Each row comes from the steps of one path. Every step used is in the known rows, and no mark comes twice. Write the path behind each row, first mark first.
Known rows
T > A > F > U > N: [-2.74 -0.17 -1.21  2.37  0.18  2.25 -0.29 -0.66  0.48 -6.07 -1.12  0.44
 -2.28 -1.60  1.62  2.27 -3.27 -2.21  5.73 -0.27 -3.98  3.16 -0.09  2.91
  0.79 -1.61  1.01 -1.88]
T > E > F: [-0.14 -0.43 -2.66  3.37  2.24 -0.26 -0.22 -0.05  2.09 -5.00 -2.23  3.07
 -0.96 -2.73  3.03 -0.56 -2.79 -2.24  0.43 -0.54  2.43  1.44 -0.98  1.48
  3.50 -1.09 -1.28 -2.06]
T > A: [-2.19  0.36 -0.86  2.17  1.20 -0.37  1.39 -1.04  1.43 -4.45 -2.79  1.37
 -1.23  0.19  3.21  0.00 -3.02 -2.13  0.96  0.61  0.80  3.51  0.29  1.13
  1.66  0.89  0.11  0.46]
V > E: [ 0.74  1.13 -2.80  0.82  2.67  0.75 -2.77 -1.41  1.06 -4.59 -1.10  2.16
 -2.08 -1.68 -0.05 -1.16 -2.66 -3.19  0.31 -0.86  3.66  3.08 -2.10  1.06
  3.34 -0.14  1.97  0.86]
T > E > V > A > F > U: [-2.99 -1.37 -1.04  2.67  0.76  1.35 -2.91 -0.68  0.76 -4.32 -1.16  2.13
 -2.42 -0.90  4.96  0.77 -2.68 -1.85  2.96  1.72 -0.79  1.89 -0.89  1.68
  0.78  0.65  0.61 -0.75]
T > E > F > A > V: [-1.89 -2.01 -1.10  4.60  2.22  1.71 -0.18 -3.34  1.83 -5.75 -2.67  4.86
 -1.17 -3.12  3.54  0.89 -3.53 -1.36  0.15  1.91  2.67  2.10 -1.65  2.32
  2.91 -1.36 -1.74 -3.91]
A > V > D > F: [ 0.83 -1.85 -1.84  0.26  1.72 -0.37 -0.60  1.94 -0.51 -5.00 -3.57  3.34
 -1.31 -1.82  0.30  2.27 -8.49  0.17  0.38  0.53  0.61  1.16  2.79  2.70
  2.14 -2.96  1.52  2.32]
E > V > D > T > A: [ 0.04  1.53  0.26 -1.65  0.80 -1.47  2.71 -4.44 -0.13 -4.64 -5.38  2.37
 -1.80  2.62  1.31 -1.82 -6.77 -1.35  1.71 -0.47  1.62  4.61  2.05  0.32
  0.51  1.44 -1.40  2.53]
F > A: [-3.03 -0.05 -1.13  2.69  1.07  2.49 -0.44 -1.73 -0.28 -4.82 -2.29  1.85
 -1.52  0.26  1.66 -0.26 -2.58 -2.68  2.19  0.49  1.12  2.97 -0.94  1.83
  2.53  1.59  1.22 -3.51]
T > E > F > A: [-2.73 -0.58 -1.75  4.83  2.55  1.93  0.04 -3.08  1.77 -5.59 -2.96  3.56
 -1.63 -1.94  3.55 -1.22 -2.32 -3.42  1.03  0.36  1.97  2.43 -1.23  1.62
  3.65  0.53 -0.82 -5.30]
A > F: [-2.19 -0.57 -2.37  2.32  1.31  0.70 -1.18  2.05  0.75 -3.98 -1.49  2.05
 -1.82 -2.33  1.88 -0.80 -3.10 -1.19  2.28 -0.69 -1.42  1.64  0.27  2.19
  1.17 -1.64  1.18 -0.16]
D > V: [ 0.91 -0.54 -2.17  1.27 -0.59  0.27 -1.07  1.96  1.29 -3.88 -1.12  2.46
 -1.20 -0.83  1.30  2.49 -4.38 -0.86  1.91 -1.00  2.93  0.57 -0.28  0.91
  1.91 -0.23  0.18  1.86]
U > F > A > V > D: [-2.46 -1.51 -1.21  0.60  4.64  0.88 -1.64 -1.53 -0.57 -3.84 -4.52  3.39
 -2.31 -2.16  0.34  2.02 -5.27 -0.79  2.81  2.38 -0.30  1.81  0.60  3.76
  3.82  0.04  0.74 -1.39]
F > A > V > D > T > E: [-1.18 -0.05 -0.10  0.40  0.69  1.75  0.62 -2.62  0.04 -5.15 -4.73  4.51
 -0.95 -0.51  2.34 -2.41 -5.83 -1.15  1.08  1.05  2.63  3.65 -0.91  1.94
  3.27 -0.45 -1.30 -0.76]
A > V > E > F: [ 2.30 -1.02 -3.23  1.52  4.05 -0.41 -3.23 -3.60  2.57 -5.66 -1.72  4.56
 -1.70 -4.71 -1.50  1.38 -4.25 -1.51 -1.28  0.55  4.20  1.74 -2.58  1.99
  2.06 -3.14  0.19  1.10]
F > A > V: [-2.15 -1.67 -0.56  2.81  1.02  2.36 -0.65 -2.17 -0.41 -4.90 -1.98  3.14
 -1.15 -1.01  1.48  1.57 -3.80 -0.71  1.30  2.09  1.71  2.58 -1.21  2.62
  1.94 -0.59  0.23 -1.63]
A > V: [ 0.45 -1.56 -1.44  1.35  0.44  0.28 -0.97  0.70  0.25 -4.20 -1.12  3.11
 -0.65 -1.65  0.84  2.16 -4.16  0.29  0.43  0.97  2.18  1.61 -0.77  2.71
  1.79 -2.21 -0.23  1.56]
D > T > A > V > E > F: [ 1.73  0.40 -1.45 -0.01  2.95 -1.41  0.05 -8.00  3.84 -5.70 -3.70  5.18
 -2.01 -2.93  0.02 -1.10 -5.86 -2.32 -1.35 -0.16  3.84  3.99 -2.05  0.40
  0.65 -3.29 -0.50  1.99]
A > V > E > F > U: [ 1.49 -1.13 -3.29  1.26  2.69  1.52 -3.21 -3.84  2.30 -6.58 -0.81  4.99
 -2.06 -3.89 -2.56  2.77 -3.68 -1.76  0.22  1.00  2.53  1.68 -3.62  2.19
  0.79 -3.10  1.54 -0.66]
V > D > T: [ 0.80  1.44 -1.96 -1.62  1.18 -0.59  0.25  0.33 -0.13 -4.80 -4.18  2.54
 -1.18  0.32 -1.30 -2.64 -5.79 -1.78  1.71 -1.74  1.53  2.70  0.13  1.22
  2.13  0.20  1.01  1.76]
V > D: [-0.23  0.44 -2.56  0.34  2.36 -0.35 -0.67  2.49 -0.05 -4.83 -3.65  1.90
 -0.60 -0.79 -0.83 -0.25 -4.04 -1.60  1.13  0.08  1.26  2.11  0.26  2.48
  2.79  1.27  0.98  1.11]
E > V > D: [ 0.62  0.17 -1.50 -0.26  1.41 -0.57 -0.61  0.08 -1.14 -4.48 -3.47  1.95
 -1.36  0.85 -0.35  0.84 -4.88 -0.60  1.64  0.17  2.15  2.60  1.58  1.96
  1.82  1.33 -0.59  1.49]
F > U: [-1.28 -0.08 -2.32  1.26 -0.78  2.15 -0.59  1.41 -0.19 -5.12 -0.39  1.82
 -1.51  0.19  0.08  1.58 -2.55 -1.86  2.68  0.02 -0.07  1.73 -1.46  1.89
  1.33  0.25  2.10 -1.85]
D > F > U: [-1.20 -0.63 -2.16  1.12 -0.65  2.57 -0.20  0.92 -0.61 -5.29 -0.65  1.92
 -2.43  0.22  1.56  1.87 -5.96 -2.12  2.86 -1.13 -1.27  1.06  1.42  1.26
  1.16 -2.20  3.77 -2.35]
V > E > F > A: [-1.25  0.45 -2.89  2.85  4.80  1.94 -2.53 -6.31  2.27 -6.23 -2.92  3.52
 -2.46 -2.67 -0.55 -0.73 -2.53 -4.68  0.39  0.02  3.20  3.22 -2.86  1.20
  2.62  0.75  1.67 -3.96]

Write each row's path
[-3.51  1.33 -1.24 -0.61  0.51  0.87  1.92 -1.32  1.33 -5.54 -4.69  2.90
 -2.28 -0.25  0.74 -2.33 -5.65 -2.20  3.44 -0.12 -3.83  3.74  0.71  1.40
 -0.91 -0.59  1.59  0.17] | V > D > T > A > F > U
[-3.55 -1.12 -2.54  2.16  1.73  0.88 -3.35  1.34  1.55 -4.93 -1.42  1.37
 -2.14 -2.09  1.34  0.98 -2.37 -2.52  2.76  1.72 -2.77  1.18 -1.88  2.49
 -0.08  0.79  3.77 -0.61] | V > A > F > U
[-0.06  0.13 -1.13  0.99  1.22 -0.09 -0.13  0.61 -0.87 -4.29 -3.26  2.40
 -1.25  0.49  3.01 -0.36 -4.26 -0.87  1.28  0.09  3.12  2.78  1.43  1.60
  3.56  1.23 -2.08  0.85] | T > E > V > D
[ 0.64 -1.15 -2.07  0.39  1.77 -0.72 -1.18  2.15  0.02 -4.88 -3.37  3.24
 -0.23 -2.02 -0.93  1.74 -5.04  0.37  0.22  1.57  1.73  1.78  0.01  3.29
  2.32 -0.88 -0.08  2.70] | A > V > D
[-2.79 -1.75 -0.67  2.03  3.47  1.66 -1.60 -3.08 -0.33 -3.24 -2.26  3.33
 -2.84 -1.90  2.02  2.32 -4.36 -0.69  3.15  1.71  0.15  1.64 -0.18  3.11
  3.33 -1.44  0.65 -2.53] | U > F > A > V
[-0.12  0.07 -1.00  1.37  2.35 -0.21 -1.06 -4.30  2.41 -4.72 -2.48  3.53
 -1.78 -2.23  1.73  0.58 -3.97 -1.73 -0.84  1.68  3.63  3.96 -1.67  1.25
  2.08 -1.30 -0.05  3.23] | T > A > V > E
[-2.40 -0.74 -2.21  3.55  3.03  1.47 -0.06 -3.60  1.25 -5.87 -2.95  3.06
 -1.56 -1.43  0.37  0.27 -2.88 -3.06  1.47  0.47  1.12  2.21 -1.09  1.94
  1.83  0.89  0.68 -4.78] | E > F > A
[-3.78 -0.15 -1.34  1.82  3.51  1.90 -1.33 -2.49 -0.57 -3.33 -2.55  1.95
 -3.22 -0.71  2.36  0.30 -3.29 -2.77  3.87  0.23 -0.57  2.04 -0.15  2.36
  4.02  0.83  1.86 -3.91] | U > F > A
[-1.85 -1.48 -1.30  1.85  2.39 -1.18 -3.18 -1.07  0.69 -3.80 -2.32  1.31
 -2.41 -1.25  2.52  0.73 -3.63 -1.31  2.00  1.12 -0.17  1.88  0.30  1.97
  0.12  0.91  0.84  1.52] | E > V > A > F
[-1.63 -0.66 -1.43  1.13  5.06  2.11 -3.86 -5.61  0.43 -3.54 -2.15  4.04
 -3.71 -3.05  1.00  1.19 -3.87 -2.26  2.06  1.43  2.33  2.72 -1.97  2.38
  4.21 -1.46  1.70 -1.45] | U > F > A > V > E
[-2.32 -1.33 -0.80  2.82  2.25 -0.80 -3.05 -0.59  0.90 -3.47 -2.14  1.75
 -2.33 -1.42  5.79 -0.69 -3.19 -1.61  1.41  1.09  0.85  2.07  0.22  1.65
  1.72  0.64 -0.61  1.09] | T > E > V > A > F
[-1.54  0.89 -1.60  1.52  2.88  1.00  0.88 -4.07  1.58 -6.20 -5.76  4.35
 -1.75 -0.89  1.43 -3.94 -5.13 -3.59  1.46 -0.60  2.00  3.27 -0.78  1.25
  3.36  0.90 -0.78 -3.76] | V > D > T > E > F > A
[ 2.04  0.56 -2.96  0.60  1.30  0.84 -3.32 -0.57  2.16 -4.11 -0.83  2.95
 -2.07 -1.68  0.44  1.23 -4.21 -2.35  0.62 -1.54  5.01  1.48 -2.00  0.36
  2.73 -0.45  1.05  2.94] | D > V > E
[ 0.05 -0.23 -3.07  2.77  3.47  1.84 -2.70 -5.43  3.29 -5.78 -2.68  4.24
 -2.33 -2.74 -0.36  1.41 -4.15 -3.78  0.73 -0.52  4.50  1.81 -2.61  0.45
  2.22  0.43  0.82 -1.92] | D > V > E > F > A
[ 0.96  1.09 -0.06 -0.11 -1.48  0.35  0.86 -2.75 -0.70 -3.87 -1.53  2.71
 -2.20  1.79  4.27 -2.64 -5.17 -1.10  2.07 -2.13  3.66  3.48  0.33  0.01
  2.27 -1.11 -2.10  0.28] | D > T > E > V
[-1.52 -1.03 -2.45  1.61  1.76  1.31 -4.92  0.80  0.50 -6.16 -0.51 -0.24
 -2.31 -2.32 -0.12  2.75 -2.66 -2.43  5.21  0.57 -3.03  1.52 -2.16  3.60
  1.44 -0.49  3.13 -0.98] | V > A > F > U > N
[-3.63  0.74 -0.72  0.58 -0.97  1.77  1.96 -2.40  1.45 -4.95 -2.33  2.80
 -2.71 -0.08  2.46 -2.22 -4.54 -2.34  3.92 -0.62 -3.52  3.68 -0.01  0.75
 -1.47 -1.78  1.55 -0.90] | D > T > A > F > U
[-0.04 -1.84 -1.93 -0.02  0.42  1.58 -0.56  1.71 -0.59 -5.90 -2.41  3.70
 -1.60 -1.22 -0.44  3.61 -8.00 -0.01  1.65  1.19 -1.14  0.92  2.06  2.68
  1.06 -2.97  2.80  0.35] | A > V > D > F > U
[-0.68 -1.40 -1.38  1.12  1.16  1.11 -4.70 -1.53 -0.69 -5.60 -0.40 -0.21
 -2.98 -0.91  0.34  3.66 -3.58 -1.53  5.57  0.68 -1.96  2.05 -0.88  3.18
  0.28  0.02  1.54 -0.74] | E > V > A > F > U > N
[-3.12 -0.69 -1.05  2.64  1.00  2.94  0.00 -2.09 -0.77 -5.09 -2.38  2.11
 -2.58  0.35  3.04  0.31 -5.91 -2.75  1.97 -0.66  0.04  2.28  1.89  1.29
  2.22 -0.49  2.78 -4.01] | D > F > A
[ 1.45 -0.72 -2.19  0.03  0.66  0.42  0.44 -1.42  1.50 -6.55 -3.74  5.85
 -0.71 -2.26 -0.40 -0.36 -6.30 -0.80  1.08  0.38  1.39  1.86 -1.49  2.03
  1.57 -3.12 -0.77 -0.60] | A > V > D > T > E > F > U
[ 0.16 -1.12 -0.60  0.20  0.52  1.14  0.16 -0.83 -0.63 -7.28 -3.11  1.92
 -1.77 -1.06  0.27  5.21 -8.37 -0.60  3.63  1.14 -2.06  2.76  2.58  3.09
  1.74 -2.99  1.22  0.50] | T > A > V > D > F > U > N
[ 1.92 -0.62 -2.08  1.44  2.79  0.91 -2.14 -6.34  2.44 -7.79 -1.38  3.18
 -2.33 -3.53 -1.56  4.33 -4.09 -2.54  2.28  0.93  1.58  3.43 -2.89  2.57
  1.48 -3.16  0.02 -0.52] | T > A > V > E > F > U > N
[-0.95 -0.54 -1.40  1.88  2.47  2.83 -2.86 -4.86  0.58 -5.36 -1.97  3.87
 -2.18 -2.04  0.33  0.53 -3.47 -2.17  0.06  1.63  4.07  3.65 -2.98  1.96
  2.67 -0.51  1.20 -0.68] | F > A > V > E
[-0.18 -1.61 -2.50  1.37  0.49  1.11 -5.26  1.76  1.69 -5.69 -0.31  0.45
 -2.24 -2.55  0.14  5.07 -4.03 -1.61  5.64 -0.14 -1.79  0.10 -1.92  2.82
  1.09 -0.43  2.29  0.89] | D > V > A > F > U > N
[ 0.61 -0.60 -2.05  2.24  4.35 -1.20 -0.80 -5.79  3.72 -5.82 -3.23  4.55
 -1.75 -3.95  0.71  1.31 -4.04 -2.16 -1.62  1.53  3.49  3.32 -1.75  1.41
  1.28 -2.19 -0.52  1.58] | T > A > V > E > F
[-1.51 -2.27 -1.61  3.27  2.57  1.33 -0.62 -3.97  1.28 -5.91 -2.68  4.35
 -1.16 -2.65  0.14  2.18 -4.12 -1.08  0.46  1.97  1.76  1.90 -1.33  2.76
  1.27 -1.30 -0.35 -3.35] | E > F > A > V
[-1.84 -1.41 -0.64  0.48  0.47  0.98  1.61 -0.45  0.55 -6.16 -4.12  3.53
 -1.60 -0.59  1.70  3.52 -7.94 -0.70  1.35  2.29 -1.74  2.29  2.82  2.06
  0.24 -2.05  1.88  0.73] | T > A > V > D > F > U
[-3.01 -0.32 -1.63  1.44  2.25  2.13  0.01 -0.73 -0.80 -5.67 -4.68  2.23
 -1.91 -0.03  1.17 -0.07 -6.86 -2.78  1.92 -0.09 -0.37  2.38  2.61  1.82
  2.80  0.91  2.84 -2.85] | V > D > F > A
[-2.58 -0.46 -0.10  1.88  1.28  2.39  0.45 -2.89 -1.65 -5.36 -4.36  2.84
 -2.60  1.11  4.99 -0.06 -7.27 -2.19  2.10  0.19  1.48  3.03  3.76  1.00
  3.53  0.81 -0.15 -2.85] | T > E > V > D > F > A
[-0.14 -0.24 -0.66  2.07 -0.23  0.76 -0.12 -0.70 -0.79 -3.81 -1.07  2.05
 -1.73  0.69  4.73 -0.06 -3.41 -0.74  1.63 -0.31  3.49  2.63  0.72  0.86
  3.14 -0.13 -2.24 -0.17] | T > E > V
[ 0.37  1.43 -1.60 -0.64  0.73 -0.26  0.52  0.69  0.31 -4.67 -4.19  2.80
 -0.96 -0.01  1.91 -4.05 -5.19 -2.16  1.32 -1.70  2.55  3.07 -0.12  1.09
  3.88 -0.07 -0.58  0.97] | V > D > T > E
[ 0.44  1.15 -2.91 -0.09  1.02  0.79  0.61 -1.05  1.46 -6.37 -3.80  4.46
 -1.41 -0.96 -0.12 -2.12 -5.07 -2.83  1.94 -1.11  0.66  2.02 -1.21  1.22
  2.21 -1.00  0.12 -2.30] | V > D > T > E > F > U
[-3.00 -0.67 -2.49  2.10  0.06  2.56 -1.16  2.00  0.38 -4.88 -0.41  2.21
 -2.26 -1.71  1.07  0.62 -2.94 -1.45  3.87 -0.13 -3.11  1.48 -0.69  2.29
  0.04 -1.74  2.47 -1.93] | A > F > U
[-0.18 -0.81 -1.36  0.23  2.80  0.21  0.63 -4.84  1.11 -6.40 -5.61  5.24
 -0.90 -1.64 -2.08 -0.63 -6.59 -1.19  0.96  0.73  1.65  2.82 -0.80  2.41
  0.93 -1.12 -0.26 -1.72] | E > F > A > V > D > T
[-1.32 -1.71 -2.30  2.04  1.91 -1.24 -3.77  2.24  2.88 -3.60 -2.06  1.86
 -1.54 -2.82  2.46  1.92 -4.12 -1.34  1.85  0.52  0.11 -0.07 -0.74  1.64
  0.82  0.53  1.53  3.26] | D > V > A > F
[ 2.79  0.12 -3.88  1.39  3.31 -0.41 -2.88 -2.32  3.72 -5.09 -1.75  4.08
 -2.19 -3.46 -0.99  1.84 -4.36 -2.67  0.10 -1.72  4.85  0.80 -2.17  0.42
  2.09 -1.23  0.55  1.33] | D > V > E > F
[-2.82 -1.19 -2.22  2.52  3.29 -0.89 -3.45  1.46  1.82 -4.03 -2.42  1.20
 -1.69 -2.73  2.10 -0.41 -2.60 -2.12  1.38  0.96 -1.05  1.46 -0.87  2.52
  1.18  0.46  2.45  1.27] | V > A > F
[ 2.03 -0.52 -1.97 -0.05  2.24 -1.41  0.34 -1.46  1.79 -5.63 -4.73  5.42
 -0.36 -2.89  0.49 -1.60 -6.65 -0.45 -0.26 -0.25  2.82  1.70 -0.44  2.00
  2.64 -3.25 -2.14  1.07] | A > V > D > T > E > F
[-1.13 -1.47 -0.66  0.61  1.82 -1.08  1.60 -0.39  0.71 -5.02 -5.12  3.12
 -1.16 -1.18  2.48  2.20 -8.34 -0.68 -0.19  1.58 -0.14  2.45  3.80  1.90
  1.39 -2.08  0.54  2.87] | T > A > V > D > F
[-1.10 -0.90 -0.80  0.97  2.10 -1.40  1.30 -0.23  1.18 -4.95 -5.03  3.04
 -0.12 -1.33  1.21  1.63 -5.10 -0.32  0.09  2.60  1.07  3.20  0.80  2.65
  1.68  0.11 -0.90  3.10] | T > A > V > D
[-1.02 -1.29 -0.99  2.12  0.97  1.53 -4.31 -1.00 -0.28 -5.54 -0.22  0.33
 -2.76 -1.30  3.61  2.41 -3.22 -1.81  5.33  0.54 -1.09  2.30 -1.08  2.71
  1.92 -0.06  0.08 -1.20] | T > E > V > A > F > U > N
